Every row comes from one small tree of marks. The marks that hang from a mark follow it in brackets, in alphabetical order. Every link used is in the known rows. Which tree was each row made from?
Known rows
bopif[boma disaz]: [-0.379 -1.603 -2.652  1.844 -0.977  1.148 -0.737  0.082 -2.442 -0.810
  0.597 -0.483  1.569 -0.489  1.119  2.070 -1.025  1.349 -0.738  1.813
 -0.416  1.466  3.413 -2.813 -0.159  2.055  1.465  3.987  4.338  0.441]
disaz[zisiz[mapo]]: [-1.317 -0.963 -1.466  0.728  1.363  1.561 -0.272 -0.687 -0.587  0.741
  0.940  0.334  2.633 -0.589  0.429  2.292 -1.010  0.857 -0.821  1.289
 -1.515 -0.391 -1.773 -3.508  0.012  1.292  0.462 -3.683  0.409 -0.181]
disaz[zisiz]: [-0.943 -0.688 -1.677  0.975  1.172  1.788 -0.278 -0.246 -1.212  0.751
  0.714  0.165  2.127 -0.677  0.057  1.820 -0.322  0.682 -1.137  1.344
 -1.378  0.839 -0.869 -2.888 -0.356  0.529  0.686  0.028  0.536  0.021]
disaz[deno nedir zisiz[bopif]]: [-1.416 -0.925 -2.203 -2.612  3.024  2.091 -0.202 -0.560  0.369  3.017
  0.169  0.217  2.774 -0.359 -1.567  2.316 -0.951  1.320  0.291  1.690
 -1.555  3.326 -1.814 -2.655  0.738 -0.306 -0.031 -3.251 -1.674 -1.264]
bopif[boma disaz[deno nedir] zisiz]: [ 0.311 -1.695 -3.248 -1.483 -0.950  1.631 -1.239  1.131 -1.531 -0.283
 -0.026 -1.442  2.588 -0.172 -0.257  2.215 -0.098  1.765  0.060  2.454
 -1.063 -0.479  5.100 -2.152  0.144  0.366  1.387  4.097  3.593 -0.473]
peve[boma[bopif[zisiz]]]: [-0.849  0.064 -2.649  4.118 -1.341  1.807  0.528  0.214 -2.864 -1.551
  0.159 -0.642  2.334 -0.502  1.232  0.755  0.508  1.156 -0.908  1.164
 -1.157 -3.642  4.322 -3.129 -0.365  0.803  0.875  4.622  3.518  0.211]
zisiz[bopif[peve] deno mapo]: [-1.947 -1.976 -2.013  2.590  1.447  0.667  1.630 -1.268 -0.953 -2.050
 -0.872  0.980  3.480 -0.332  2.233  3.572 -0.939  0.780 -0.081  1.581
 -0.601  3.365  0.408 -4.557  0.727  2.290  1.051 -4.993 -0.372 -0.593]
zasuna[disaz[nedir zisiz[deno]] kozud]: [-0.693 -1.533 -2.276  0.265 -0.517  2.479 -0.996 -1.035  0.383  2.742
 -2.144  1.546  1.419 -0.366 -1.233  2.012 -1.805  0.987  0.309  1.111
  0.418  3.200  0.833 -1.443  0.466 -0.395 -0.587 -2.938 -3.331  0.094]
zasuna[disaz[deno[zisiz[bopif mapo]]] kozud nedir]: [-1.899 -2.397 -1.880  2.181 -1.196  3.191  2.131 -1.656 -0.551  0.483
 -0.149  2.790  0.858 -0.043 -0.300  2.395 -2.146  1.238  1.709  1.249
  0.318  5.362  1.869 -3.415  2.138  1.542 -1.303 -6.682  0.015 -0.800]
zasuna[disaz[deno nedir zisiz[bopif mapo]] kozud]: [-1.378 -1.742 -2.271 -1.597  0.900  2.603 -0.474 -1.432  1.618  3.472
 -0.570  1.775  2.047 -0.063 -1.921  2.838 -2.464  2.198  1.539  1.303
  0.106  4.055 -1.779 -1.718  1.553  0.365 -1.086 -8.334 -3.587 -1.662]
mapo[zisiz]: [-1.174 -1.417 -1.747  2.252  0.784  1.249  1.925 -0.328 -0.887 -0.603
  0.879  0.464  3.369 -0.531 -0.379  2.020  0.123  0.575 -1.537  1.218
 -1.318  1.607  3.447 -4.715  0.045  1.045  1.416  3.702  1.760 -0.271]
boma[bopif[peve zisiz[mapo]]]: [-0.462 -1.161 -2.768  3.688 -2.082  1.191 -0.019  0.644 -2.670 -2.156
  0.618 -0.472  3.066 -0.118  1.867  2.927  1.452  1.351 -0.433  1.758
 -1.005 -3.464  3.928 -3.816 -0.806  0.884  1.504  2.420  2.711 -0.576]
mapo[disaz[nedir] zisiz[bopif deno]]: [-1.686 -2.100 -2.326  0.261  2.755  1.371  3.379 -1.394  1.480  0.608
 -0.421  1.139  4.841 -0.470  0.538  2.913 -0.699  0.894 -1.255  1.264
 -0.517  5.782  4.520 -4.464  0.700  0.930  1.156  2.637 -2.169 -0.670]
peve[boma[bopif[disaz[deno] zisiz[mapo]]]]: [-0.882 -0.367 -2.401  1.540 -1.686  2.025 -0.214 -0.610 -1.283 -2.072
 -0.244 -1.430  3.320 -0.072  1.612  1.576 -0.060  1.857  0.056  1.523
 -1.183 -5.480  3.454 -2.877  0.428  1.087  1.171  2.860  4.548 -0.722]
disaz[deno[zisiz]]: [-1.758 -1.040 -1.371  0.347  1.074  2.558  1.945 -0.316 -2.410  0.793
  0.873  0.009  1.705 -0.352  0.914  1.546  0.297  0.148 -0.230  1.382
 -1.736  1.358  1.726 -3.769  0.714  0.339  0.680  0.664  2.365 -0.125]
boma[bopif[disaz]]: [-0.919 -0.708 -2.630  1.921 -1.644  1.638 -0.867 -0.567 -2.329  0.301
  0.571 -0.368  1.994 -0.204  1.006  1.469  0.237  1.109 -0.891  1.256
 -0.478 -1.045  4.189 -3.281 -0.622  1.138  1.424  6.435  4.372  0.130]
zasuna[kozud]: [-1.224 -1.331 -1.982  1.818 -0.637  1.872  0.817 -0.810 -1.606 -0.125
  0.202  1.188  1.192 -0.395  0.576  1.591 -1.101  0.943 -0.416  1.284
  0.035  2.492  2.669 -2.953  0.293  1.439  0.701  0.210  1.816 -0.269]
deno[zisiz[bopif mapo]]: [-2.306 -1.513 -1.842  1.329  2.004  1.643  2.013 -1.170 -2.150  0.922
  1.753  1.003  2.433 -0.591  1.112  2.240 -0.824  0.763 -0.486  1.140
 -1.443  3.110  1.960 -5.334  0.666  2.475  0.509 -4.014  1.865  0.514]
boma[bopif[disaz peve zisiz[mapo]]]: [ 0.136 -1.341 -3.217  2.747 -2.934  1.116 -1.421  0.221 -2.298 -2.640
  0.565 -0.984  3.440 -0.079  1.762  3.002  1.584  1.829 -0.301  1.945
 -0.716 -3.966  5.746 -3.327 -1.138  1.185  2.281  5.764  4.731 -0.242]
bopif[boma disaz[deno nedir] peve zisiz[mapo]]: [ 0.568 -2.336 -3.489 -0.828 -1.611  1.343 -1.884  0.983 -1.292 -1.790
 -0.012 -1.782  3.139 -0.058  0.302  3.678  0.177  2.245  1.063  2.830
 -1.032 -2.082  4.810 -2.058 -0.035  0.726  1.743  1.966  3.271 -0.985]
disaz[deno nedir zisiz[bopif mapo]]: [-1.766 -1.215 -1.981 -2.730  3.176  1.945 -0.225 -0.949  0.875  2.980
  0.431  0.369  3.224 -0.290 -1.201  2.792 -1.578  1.495  0.551  1.667
 -1.729  2.015 -2.690 -3.272  1.049  0.431 -0.232 -7.173 -1.854 -1.493]
bopif[boma disaz zisiz]: [ 0.354 -1.623 -3.090  1.992 -1.720  1.019 -0.687  0.991 -2.775 -2.281
  0.591 -0.836  2.351 -0.478  1.291  2.117 -0.002  1.571 -1.172  2.106
 -0.654  0.092  5.302 -2.930 -0.492  1.774  1.948  5.371  5.111  0.604]
zisiz[bopif[boma disaz] deno mapo]: [-1.494 -2.334 -2.454  1.637  0.476  0.582  0.440 -1.117 -1.227 -1.211
 -0.909  0.461  2.952 -0.298  2.452  3.207 -2.663  1.458 -0.700  1.675
 -0.120  3.720  1.123 -4.445  0.988  3.226  0.907 -3.483  1.987  0.202]
boma[bopif]: [-1.522 -0.512 -2.098  2.971 -0.756  1.713  0.460 -0.143 -2.726  0.826
  0.671  0.137  1.698 -0.237  1.042  1.466  0.147  0.658 -1.023  1.074
 -0.758 -0.458  2.230 -3.737 -0.304  0.808  0.599  3.044  2.454 -0.214]
boma[bopif[zisiz[deno mapo]]]: [-1.452 -1.034 -2.139  2.883 -1.125  1.254  1.143 -0.041 -1.974 -1.288
 -0.871  0.111  3.432 -0.045  2.565  2.283  0.027  0.574 -1.384  1.247
 -0.905 -2.218  2.536 -4.994  0.084  1.097  0.756 -1.035  1.591 -0.083]

Which tree is each row?
[-0.571 -2.500 -3.265 -1.064  0.231  1.191 -1.344 -0.389 -0.651 -0.097
  0.021 -0.809  2.804 -0.068  0.018  3.989 -1.279  2.399  1.461  2.509
 -0.538  2.114  2.356 -2.525  0.725  1.629  0.994 -1.501  1.753 -1.343] => zisiz[bopif[boma disaz[deno nedir] peve] mapo]
[-1.227 -0.211 -2.317  3.865 -1.175  1.549  0.542 -0.243 -2.262 -1.543
  0.407 -0.528  2.880 -0.419  1.664  1.256 -0.177  1.321 -0.712  1.110
 -1.244 -4.868  3.458 -3.772 -0.041  1.605  0.641  0.656  3.296  0.028] => peve[boma[bopif[zisiz[mapo]]]]
[-1.339 -1.433 -1.796  1.898  0.352  0.887  1.707 -0.241 -1.078 -2.367
 -0.692  0.441  3.719 -0.357  2.444  2.317 -0.457  0.354 -1.197  1.438
 -1.148 -0.415  2.205 -4.805  0.492  1.735  1.115 -3.126  1.216  0.040] => bopif[zisiz[deno mapo]]
[-1.825 -1.347 -2.468 -0.120  2.117  2.279  0.754 -1.365 -1.218  0.561
  0.351 -0.445  2.704 -0.522 -0.285  2.580 -0.602  1.438  1.907  1.731
 -1.867  0.315  2.473 -3.161  1.073  1.085  0.312 -3.681  0.673 -0.552] => disaz[deno[zisiz[bopif[peve[boma]] mapo]] nedir]
[-0.554 -1.818 -2.869 -1.825 -0.294  2.526 -0.945  0.167 -2.572  2.217
  0.578 -1.366  1.307 -0.294 -0.493  2.042 -0.477  1.182  0.499  2.047
 -1.280  0.885  4.647 -2.720  0.377  0.283  0.750  3.478  3.695  0.408] => bopif[boma disaz[deno[zisiz] nedir]]
[-0.665 -0.829 -1.722 -1.331  0.670  2.225 -1.058 -0.643 -0.192  0.415
  0.021 -0.750  2.558 -0.337  0.048  2.019 -0.298  1.129 -0.312  1.748
 -1.317  0.125 -0.899 -1.926  0.121  0.030  1.251  2.553  1.916 -0.690] => bopif[disaz[deno zisiz]]
[-0.383 -2.144 -2.829  1.181 -0.252  1.312 -0.145  0.045 -1.900 -1.964
 -0.171 -0.697  2.291 -0.148  1.208  3.519 -0.562  2.071  0.663  2.450
 -0.278  3.573  1.589 -2.343  0.527  1.506  1.653  2.720  2.776 -1.155] => zisiz[bopif[boma disaz[deno] peve]]
[-1.478 -1.030 -1.433 -0.649  2.900  2.344  2.352 -0.914  0.915  0.644
  0.741  0.505  3.268 -0.417  1.553  2.765 -0.703  1.380 -0.477  1.477
 -0.734  4.370 -2.411 -2.139  0.857  0.338  0.707 -0.092 -1.779 -1.653] => mapo[disaz[deno zisiz[bopif]]]
[-1.422 -1.756 -1.864  1.630  1.907  1.016  0.324 -1.137 -0.193 -1.020
 -1.008  0.606  3.556 -0.455  1.544  3.799 -0.960  1.016 -0.192  1.696
 -1.032  2.799 -2.560 -3.861  0.375  1.364  0.817 -5.450 -1.886 -0.494] => disaz[zisiz[bopif[peve] deno mapo]]
[-0.129 -1.481 -3.271  0.943 -0.690  0.991 -1.438 -0.889 -0.523 -3.206
 -1.630 -1.240  4.141 -0.575  0.985  2.517 -0.059  1.450  0.649  2.042
 -1.081 -3.548  6.470 -2.551 -0.229  1.489  1.920  1.677  2.561  0.422] => bopif[disaz[nedir] peve[boma] zisiz[deno mapo]]
[-0.443 -2.374 -2.448  0.813 -1.244  1.998 -0.405 -0.029 -2.834 -1.208
  0.666 -1.335  1.845 -0.214  1.653  3.553 -0.109  1.543  0.834  2.271
 -1.118 -0.532  2.908 -2.942  0.361  1.468  1.444  1.901  4.260 -0.153] => bopif[boma disaz[deno[zisiz[mapo]]] peve]
[-1.963 -1.385 -1.820 -2.084  1.588  2.506  0.817 -0.692 -1.275  2.747
  1.059 -0.163  2.275 -0.279 -0.314  2.024 -0.455  0.560  0.644  1.475
 -2.051 -0.184  2.290 -3.921  0.911  0.440  0.144 -3.611  1.346 -0.340] => disaz[deno[zisiz[mapo]] nedir]
[-2.040 -1.277 -1.914  1.868  1.766  2.208  1.908 -1.398 -1.808 -1.265
  0.422 -0.196  2.620 -0.516  1.279  2.676 -0.525  1.269  1.306  1.562
 -1.664  0.642  0.917 -3.531  1.186  1.690  0.586 -3.281  1.662 -0.571] => disaz[deno[zisiz[bopif[peve[boma]] mapo]]]
[-0.232 -1.861 -2.500  0.307 -1.224  1.319 -0.119  0.613 -1.460 -2.317
  0.320 -1.055  2.991 -0.085  1.714  2.815 -0.750  1.831 -0.287  2.260
 -0.942 -1.368  2.621 -3.224  0.622  1.690  1.492  0.613  4.254 -0.707] => bopif[boma disaz[deno] zisiz[mapo]]
[-0.783 -1.585 -2.259  1.690  1.623  1.647  1.344 -0.083 -0.802  0.502
  1.175  0.435  2.387 -0.710  1.836  3.017 -1.427  1.786 -1.126  1.638
 -0.175  4.947 -0.910 -2.316  0.203  1.445  0.649  0.892 -0.805 -0.389] => mapo[disaz[zisiz[bopif[boma]]]]
[-0.038 -1.870 -3.216  0.550  1.092  1.328 -1.780  0.573 -1.704  1.554
  0.309 -0.379  1.974 -0.627 -1.156  3.551 -0.666  1.964  0.326  2.295
 -0.872  3.422  0.300 -2.133 -0.440  0.467  0.461 -0.546 -0.913 -0.322] => disaz[nedir zisiz[bopif[boma peve]]]
[ 0.149 -2.357 -3.055 -0.319 -0.511  1.181 -3.271 -0.278 -0.651  0.261
 -1.368 -1.201  2.813 -0.399  0.262  3.957 -1.250  1.633  0.334  2.354
 -0.787 -0.488  1.131 -2.159 -0.385  0.819  0.998 -0.791  0.341  0.228] => bopif[boma disaz[nedir zisiz[deno mapo]] peve]
[ 1.015 -2.006 -3.451  2.859 -2.501  0.893 -1.318  1.279 -3.023 -3.701
  0.325 -1.270  2.498 -0.441  1.458  3.079  0.970  1.810 -0.377  2.553
 -0.515 -0.396  6.011 -2.293 -1.031  1.349  2.586  7.397  4.872  0.300] => bopif[boma disaz peve zisiz]
[-0.629 -2.995 -3.077  1.992  1.072  1.037  2.368 -0.291  0.136 -0.958
 -0.828  0.238  4.179 -0.421  0.954  4.313 -0.455  1.573 -0.567  2.031
 -0.050  5.784  4.896 -3.613  0.370  0.907  1.394  4.133 -2.020 -0.803] => mapo[disaz[nedir] zisiz[bopif[boma peve] deno]]
[-0.892 -0.787 -2.429 -2.574 -0.275  2.445 -2.747 -0.855  0.077  3.377
  0.046 -1.226  2.788  0.044 -0.958  2.441 -0.507  1.741  0.419  1.642
 -1.365 -3.388  0.072 -2.416 -0.028 -0.449  0.368  0.409  1.195 -1.050] => boma[bopif[disaz[deno nedir zisiz[mapo]]]]
[-1.890 -1.482 -2.228 -1.870  2.767  2.719  2.871 -1.003 -0.530  2.532
  1.443  0.468  2.754 -0.412  0.713  2.238 -0.100  0.974  0.292  1.442
 -1.133  4.870  3.521 -3.107  0.964  0.317  0.572  1.108 -0.170 -0.690] => mapo[disaz[deno[zisiz[bopif]] nedir]]
[-1.371 -1.259 -2.524  0.728  2.451  1.393 -0.865 -1.699  0.463  0.195
 -1.591 -0.045  3.585 -0.740 -0.063  3.037 -1.679  1.384  0.797  1.648
 -1.309  0.559 -0.790 -2.673  0.510  1.085  0.157 -5.729 -2.307 -0.197] => disaz[nedir zisiz[bopif[peve[boma]] deno mapo]]
[-0.838 -2.018 -2.173  0.928  1.164  1.459 -0.176  0.132 -0.997 -0.470
  0.087 -0.322  2.539 -0.226  0.807  4.298 -1.325  2.030  0.649  2.262
 -0.976  2.211 -4.027 -2.762  0.798  1.021  0.314 -4.996 -0.810 -1.652] => disaz[deno zisiz[bopif[boma peve] mapo]]
[-0.359 -1.583 -2.000  3.164 -2.359  2.834 -0.679 -0.798 -0.326  0.272
 -0.608  2.276  0.422 -0.475 -1.337  1.761 -1.545  1.168  0.504  1.310
  0.650  3.463  0.787 -1.319  0.382  0.392 -0.879 -1.244 -0.774 -0.188] => zasuna[disaz[zisiz] kozud nedir]
[-1.294 -2.203 -2.240  3.119  1.364  0.767  2.535 -0.822 -0.530 -2.309
 -1.120  0.709  4.375 -0.369  0.674  3.505  0.182  0.718 -0.962  1.603
 -0.838  4.865  2.664 -5.123  0.403  1.178  1.639  1.882 -0.636 -0.618] => mapo[zisiz[bopif[peve] deno]]
[-0.499 -1.866 -3.436 -0.430  0.622  1.683 -1.084 -0.862 -2.226  1.018
  1.024 -0.352  2.473 -0.578 -0.706  2.601  0.862  1.386  0.727  1.973
 -1.102  3.085  6.834 -3.045 -0.645  1.030  1.777  4.732  3.060  0.810] => deno[zisiz[bopif[disaz[nedir] peve]]]
[-0.640 -0.731 -2.943  0.804  2.101  1.719 -1.489 -0.893 -0.593  0.701
 -0.114 -0.324  2.628 -0.903 -1.477  2.341 -0.527  1.708  0.847  1.773
 -1.375  1.230  0.766 -1.631 -0.305  0.546  0.586 -0.301 -0.821 -0.229] => disaz[nedir zisiz[bopif[peve[boma]]]]
[-0.914 -1.949 -2.202  2.732 -0.513  0.748  1.233  0.660 -2.035 -2.494
 -0.810  0.004  2.968 -0.329  2.703  2.794 -1.260  0.805 -1.268  1.773
 -0.816  0.120  1.862 -4.496  0.601  2.022  0.750 -3.329  1.563  0.206] => bopif[boma zisiz[deno mapo]]
[-0.968 -0.110 -2.650  3.166 -1.459  1.922 -0.906 -1.184 -2.235 -0.553
  0.095 -0.789  1.953 -0.497  1.014  0.788 -0.428  1.335 -0.477  1.076
 -0.651 -2.825  4.356 -2.504 -0.351  1.444  1.196  6.453  4.769  0.421] => peve[boma[bopif[disaz]]]
[-1.443 -1.080 -2.657  0.137  1.960  2.520  0.795 -0.958 -1.836  0.694
  0.120 -0.602  2.214 -0.583 -0.633  2.052  0.116  1.204  1.648  1.788
 -1.736  1.558  3.406 -2.496  0.764  0.280  0.545  0.260  0.887 -0.402] => disaz[deno[zisiz[bopif[peve[boma]]]] nedir]
[-1.022 -1.840 -2.166  0.074 -0.371  2.258 -1.030 -1.469  0.972  2.662
 -1.852  1.621  1.911 -0.298 -0.872  2.540 -2.431  1.256  0.524  1.062
  0.295  1.982  0.015 -2.030  0.824  0.374 -0.851 -7.087 -3.530 -0.150] => zasuna[disaz[nedir zisiz[deno mapo]] kozud]
[-0.919 -0.707 -2.592 -0.613  2.509  2.208 -0.885 -0.819  0.050  0.780
 -0.590 -0.740  2.829 -0.606 -1.455  2.458 -0.576  1.733  1.445  1.981
 -1.615  0.872 -1.000 -1.357  0.505 -0.310  0.325 -1.418 -1.435 -1.287] => disaz[deno nedir zisiz[bopif[peve[boma]]]]
[-0.547 -1.234 -1.902  2.206 -1.157  2.460 -0.443 -0.712 -0.570  1.298
 -0.338  1.632  0.923 -0.471 -0.661  1.816 -1.238  1.388 -0.009  1.042
  0.439  2.824  0.091 -1.405  0.164  0.430 -0.092 -0.980 -1.102 -0.112] => zasuna[disaz[zisiz] kozud]
[-1.939 -2.110 -2.265 -0.799  0.364  2.916  1.233 -1.571 -0.302  3.341
  0.180  1.931  1.429 -0.069 -1.110  2.390 -1.844  1.652  1.724  1.152
 -0.057  4.583  2.531 -3.009  1.793  0.913 -0.866 -6.779 -1.225 -0.700] => zasuna[disaz[deno[zisiz[bopif mapo]] nedir] kozud]
[-0.990 -1.539 -3.255  0.385  0.897  1.803 -1.120 -1.805 -1.528 -0.032
  0.808 -0.629  2.871 -0.798 -0.288  2.379 -0.425  1.798  1.365  1.730
 -1.357  0.000  6.129 -2.957 -0.061  2.063  1.353  0.871  3.221  0.874] => deno[zisiz[bopif[disaz[nedir] peve[boma]] mapo]]
[-1.449 -1.176 -2.021 -1.520  1.694  2.345  1.859 -0.630  0.495  1.386
  0.836  0.076  2.803 -0.320  0.895  2.035 -0.281  0.918  0.108  1.509
 -0.775  1.871  2.755 -1.954  0.686  0.058  0.939  2.197 -0.168 -1.503] => mapo[disaz[deno nedir]]
[-0.910 -2.478 -2.379  3.294 -2.098  3.284  1.588 -0.963 -1.622 -0.861
 -0.711  2.211  0.535 -0.105 -0.508  2.881 -0.485  1.303  2.109  1.737
  0.628  6.287  3.272 -2.087  1.313  0.484 -0.518 -0.868  0.037 -0.850] => zasuna[disaz[deno[zisiz[bopif[peve]]]] kozud nedir]
[-1.301 -2.276 -1.989  1.497  1.598  1.730  4.067 -0.155  0.188 -0.788
  0.808  0.381  3.643 -0.250  1.493  3.450 -1.005  1.783 -0.999  1.686
 -0.353  5.639  1.703 -3.698  1.350  1.182  1.022  3.346 -0.315 -1.794] => mapo[disaz[deno] zisiz[bopif[boma]]]
